Each row comes from the steps of one walk. Every step used is in the known rows, and no mark comes twice. Write the walk behind each row, first mark first.
Known rows:
fabitut > sebin > bivod > nasu > sino: [-13.3  14.6   5.1  10.0   7.1  22.1  15.5 -21.1   5.6  17.6  -7.4   1.4
   9.3  -1.8   5.6 -27.5  14.4   0.2  29.5]
gafi > fabitut > sebin > nasu > sino: [ 14.8  -2.5  13.6 -44.0 -25.7  -4.0   4.3 -20.1  19.5  13.4  -4.6 -18.5
 -27.0  -9.5   9.5 -24.0  19.6   7.9  40.2]
gafi > fabitut > nasu > sebin > bivod: [  7.4  17.0  21.1 -37.6  -8.7 -33.3  -0.2  -5.4 -18.4  22.9 -29.3 -12.4
 -30.4 -22.5  -1.4  -6.5  11.1   8.9  30.4]
fabitut > nasu > sebin > bivod: [-10.5  26.5  15.7 -28.7   3.2  -9.0   7.0 -18.4 -16.7  20.4 -33.2  -0.4
  -7.4 -28.7 -18.4   2.5   5.1   3.6  26.0]
sino > nasu > fabitut > sebin > bivod: [-30.4   2.9  19.3 -15.5  12.3  42.1 -16.5 -26.5  -6.1  17.3  -0.6  -8.7
  49.7  24.1  12.6 -46.2  12.9   7.4  20.5]
sino > sebin > fabitut > gafi: [-11.7   7.6  36.3 -52.5  22.5  41.0  17.2  -9.2 -13.8  13.3  -3.5  -1.7
  -5.4 -13.1  -6.0  -5.8  36.6  13.4  22.6]
sebin > bivod: [-14.1  19.2  19.8  13.8  24.9   1.6   4.2  34.8 -22.5   9.4  -8.8  -0.7
  22.1   8.2  -8.5 -24.2  16.1  -5.3  12.7]
fabitut > gafi: [  5.2  14.2  32.8 -44.2  11.7  32.6 -10.1  -6.4 -20.0   9.9  -9.2 -10.3
 -11.9 -23.2  -3.1 -27.4  24.0   2.6  24.5]
bivod > nasu > sino > sebin > fabitut > gafi: [-19.2   1.5  12.6 -42.6   5.8  54.1  29.9 -50.4   4.6   6.2 -18.1  -8.1
 -12.3  -6.1 -18.4  -6.4  35.9   8.2  48.2]
fabitut > sebin > bivod > nasu: [-15.4  16.6   9.0  12.5  15.8  20.1   8.9 -15.5  11.4  22.4   2.2   3.7
  24.0   6.8   9.2 -31.0  13.3   2.4  22.5]
sino > nasu > sebin: [-21.1   1.0  30.2 -31.7  -5.0  37.0  16.3 -62.1   5.8   9.2 -17.8  -3.6
  16.5 -22.1   3.8 -19.8  17.3   0.6  24.8]
gafi > fabitut > nasu > sino > sebin > bivod: [  9.2  18.7  18.3 -37.6  -6.5 -35.2   5.6  13.2 -35.5   5.7 -27.7 -13.8
 -31.4 -37.8 -11.6  -6.0  18.5   7.5  32.9]
bivod > nasu > sebin > fabitut: [-27.6  -2.3   5.3 -30.8  -4.3  44.4  31.9 -69.4  35.2  22.7 -20.4  -7.9
  -1.6  31.5 -10.2  -3.5  27.8  12.0  45.2]
gafi > fabitut > sebin > bivod > nasu > sino: [  5.8   7.3  12.1  -6.9  -8.2  -8.2   7.8 -10.1  -2.1  19.8 -10.8 -12.4
 -18.7  -2.8  17.2 -30.9  19.6   5.7  33.7]
sino > sebin > bivod > nasu > fabitut > gafi: [-32.6   8.7  28.3 -21.9  44.7  37.0   2.5 -17.7 -25.5  20.7  -7.9   3.0
  33.7  -7.7   1.8  -4.8  24.3  -2.0   6.7]
nasu > fabitut: [-24.8  -1.4   6.5 -33.9   2.1  15.5 -22.2 -15.0  -8.0   9.4 -20.0 -22.8
  22.2  45.4   1.2 -16.4  17.2   7.9  17.9]
bivod > nasu > fabitut > gafi: [-26.1  -0.3   7.7 -43.4  11.9  51.8 -18.1 -49.7   6.3  18.4 -13.3 -18.5
  20.7  36.9  -3.9 -23.8  25.1   8.1  36.5]
nasu > sebin: [-12.4   4.3  21.3 -31.8  -8.0  12.4  18.1 -53.9   5.2  15.5 -31.9  -5.1
 -13.4 -17.8   6.9   6.0  15.3  -1.9  17.4]
gafi > fabitut > nasu: [ 14.9  17.1  14.0 -45.2 -16.0 -37.6  -9.9   9.2 -13.9   6.0 -16.4 -21.6
 -26.2 -11.7  -9.5 -18.2  17.2  14.5  36.9]
bivod > nasu: [-20.7   5.9   2.5 -13.8   3.5  23.7  10.6 -35.3  20.9   2.7  -6.1 -10.3
  20.0  20.0 -13.7 -17.9  25.7   3.8  35.9]

Which walk is each row?
[-25.2   0.6   7.9 -24.6  -3.5  30.6  22.6 -76.0  26.8  16.9 -23.8  -4.9
   4.7   3.5  -2.9   0.6  20.2   0.3  32.1]
bivod > nasu > sebin
[-17.9   0.5  37.3 -50.7  -0.7  66.3  18.3 -58.8   5.7  21.1 -13.6  -6.1
   1.5  -7.5  -1.4 -29.0  25.3  11.6  39.3]
sino > nasu > sebin > fabitut > gafi
[-26.4  -0.6   3.0 -28.3  -0.4  38.7  36.9 -47.5  13.0   0.5 -18.9  -8.1
  -3.5   7.6 -21.4  -1.6  34.7   8.5  45.8]
bivod > nasu > sino > sebin > fabitut
[-31.3  -2.5  -4.4 -25.6   1.3  36.1 -10.9 -61.0  26.1  19.5  -8.5 -14.3
  29.9  46.9   6.8 -21.9  18.6  10.6  32.8]
bivod > nasu > fabitut > sebin
[ 17.3  14.7   9.9 -47.9 -26.7 -35.7  -1.4   1.1 -20.4   0.1 -30.1 -24.6
 -44.2 -22.6 -14.0 -13.8  18.4  12.0  46.0]
gafi > fabitut > nasu > sino
[ -8.2  26.4  12.0 -31.9   4.2 -12.1  14.3   2.3 -33.9  -1.9 -32.1  -1.9
 -13.0 -47.4 -30.7   5.0  13.4   2.3  30.6]
fabitut > nasu > sino > sebin > bivod
[ -6.1  20.6  12.4 -50.0 -11.4  -8.0   5.8 -40.9  -4.1  13.4 -35.2  -6.4
 -18.0 -31.3 -17.7   7.4   8.2   7.9  31.1]
fabitut > nasu > sebin
[-23.4   1.6   4.4 -24.6   0.5  27.9  30.2 -52.3   6.0  -5.4 -21.4  -7.0
   1.3 -14.9 -14.8   1.9  29.6  -0.8  35.7]
bivod > nasu > sino > sebin
[-30.7  12.8  22.3  -0.7  37.6  17.0  22.4  -6.4 -14.4   9.8  -4.1   9.4
  34.2 -15.3  -5.1  -0.6  25.4  -5.4   6.7]
sino > sebin > bivod > nasu
[-17.5  -5.2  18.3 -69.7   6.1  50.9 -22.5 -22.8  15.7  18.2  -1.4 -18.8
  20.7  28.5 -14.7 -20.6  19.0   3.3  35.6]
sebin > nasu > fabitut > gafi
[ -7.2   4.0  24.3 -50.9   1.7  37.5  29.5 -19.6 -20.7   1.5 -24.8  -9.2
 -30.5 -26.1 -14.0  -1.8  34.7   7.1  36.0]
nasu > sino > sebin > fabitut > gafi
[-26.8  -1.4  17.3 -31.8  -0.7  43.5 -16.5 -45.2   4.2  12.4  -2.4 -13.0
  41.4  20.9  13.9 -42.8  15.4  10.9  25.3]
sino > nasu > fabitut > sebin
[-36.2   9.5   4.8   7.0  29.1  25.8  -5.3  -1.5  -7.0  19.4 -10.8  -7.2
  41.4  49.1  -8.3 -24.4  17.6  -0.4  23.0]
sebin > bivod > nasu > fabitut
[-25.6  -8.1   6.1 -53.3  -0.6  33.1 -13.8 -19.7  25.0  11.4  -2.6 -18.1
  31.4  46.1 -18.5 -15.6  16.7   3.4  32.8]
sebin > nasu > fabitut
[ -8.7  -1.6   6.4 -44.0 -15.2  26.7  17.4 -17.6  21.9  -4.5 -11.7 -13.1
  -2.7  -1.2 -31.5 -10.9  20.2  -3.3  46.3]
sebin > nasu > sino
[ -4.0   4.7  11.4 -35.3  -6.7  25.3   4.6 -28.5  37.6  14.3  10.5  -3.2
  13.5  -1.6  -0.4 -23.7  13.2   4.5  30.8]
fabitut > sebin > nasu
[-17.4  14.9  18.9 -48.8  11.7  11.1  20.6  -4.8  -7.4   6.7  -8.8  -1.7
   1.3  -7.3 -23.8   3.7  29.2  18.5  28.8]
sino > sebin > fabitut > nasu
[ -6.8  19.9  16.9   8.6  14.3   7.6   3.6   7.7  -4.6  19.6  -0.4   3.1
  15.9  -4.6  13.7 -31.3  10.6   1.1  12.2]
fabitut > sebin > bivod
[-23.8  -1.3  27.8 -37.4  -5.6  51.3  24.3 -55.6  13.6  15.2 -14.1  -6.4
  10.3   6.6  -3.1 -24.6  24.2  11.5  37.4]
sino > nasu > sebin > fabitut
[-35.0  -3.4  -3.7 -26.4   4.4  33.2  -8.8 -46.3  16.6  10.7 -13.4 -19.2
  31.7  54.1  -7.1 -17.5  23.1   8.2  34.0]
bivod > nasu > fabitut
[-22.3  -0.1  30.2 -49.7   9.9  58.1 -24.9 -36.2 -15.3  11.2  -6.9 -17.3
  32.4  11.5   2.7 -43.8  21.5   7.9  28.5]
sino > nasu > fabitut > gafi
[-17.6   3.2  -3.2 -16.9  -9.9  26.8  21.8 -43.7  12.5  -4.6 -22.8 -13.6
  -3.3   7.2 -20.6 -12.6  25.8   0.9  46.6]
bivod > nasu > sino
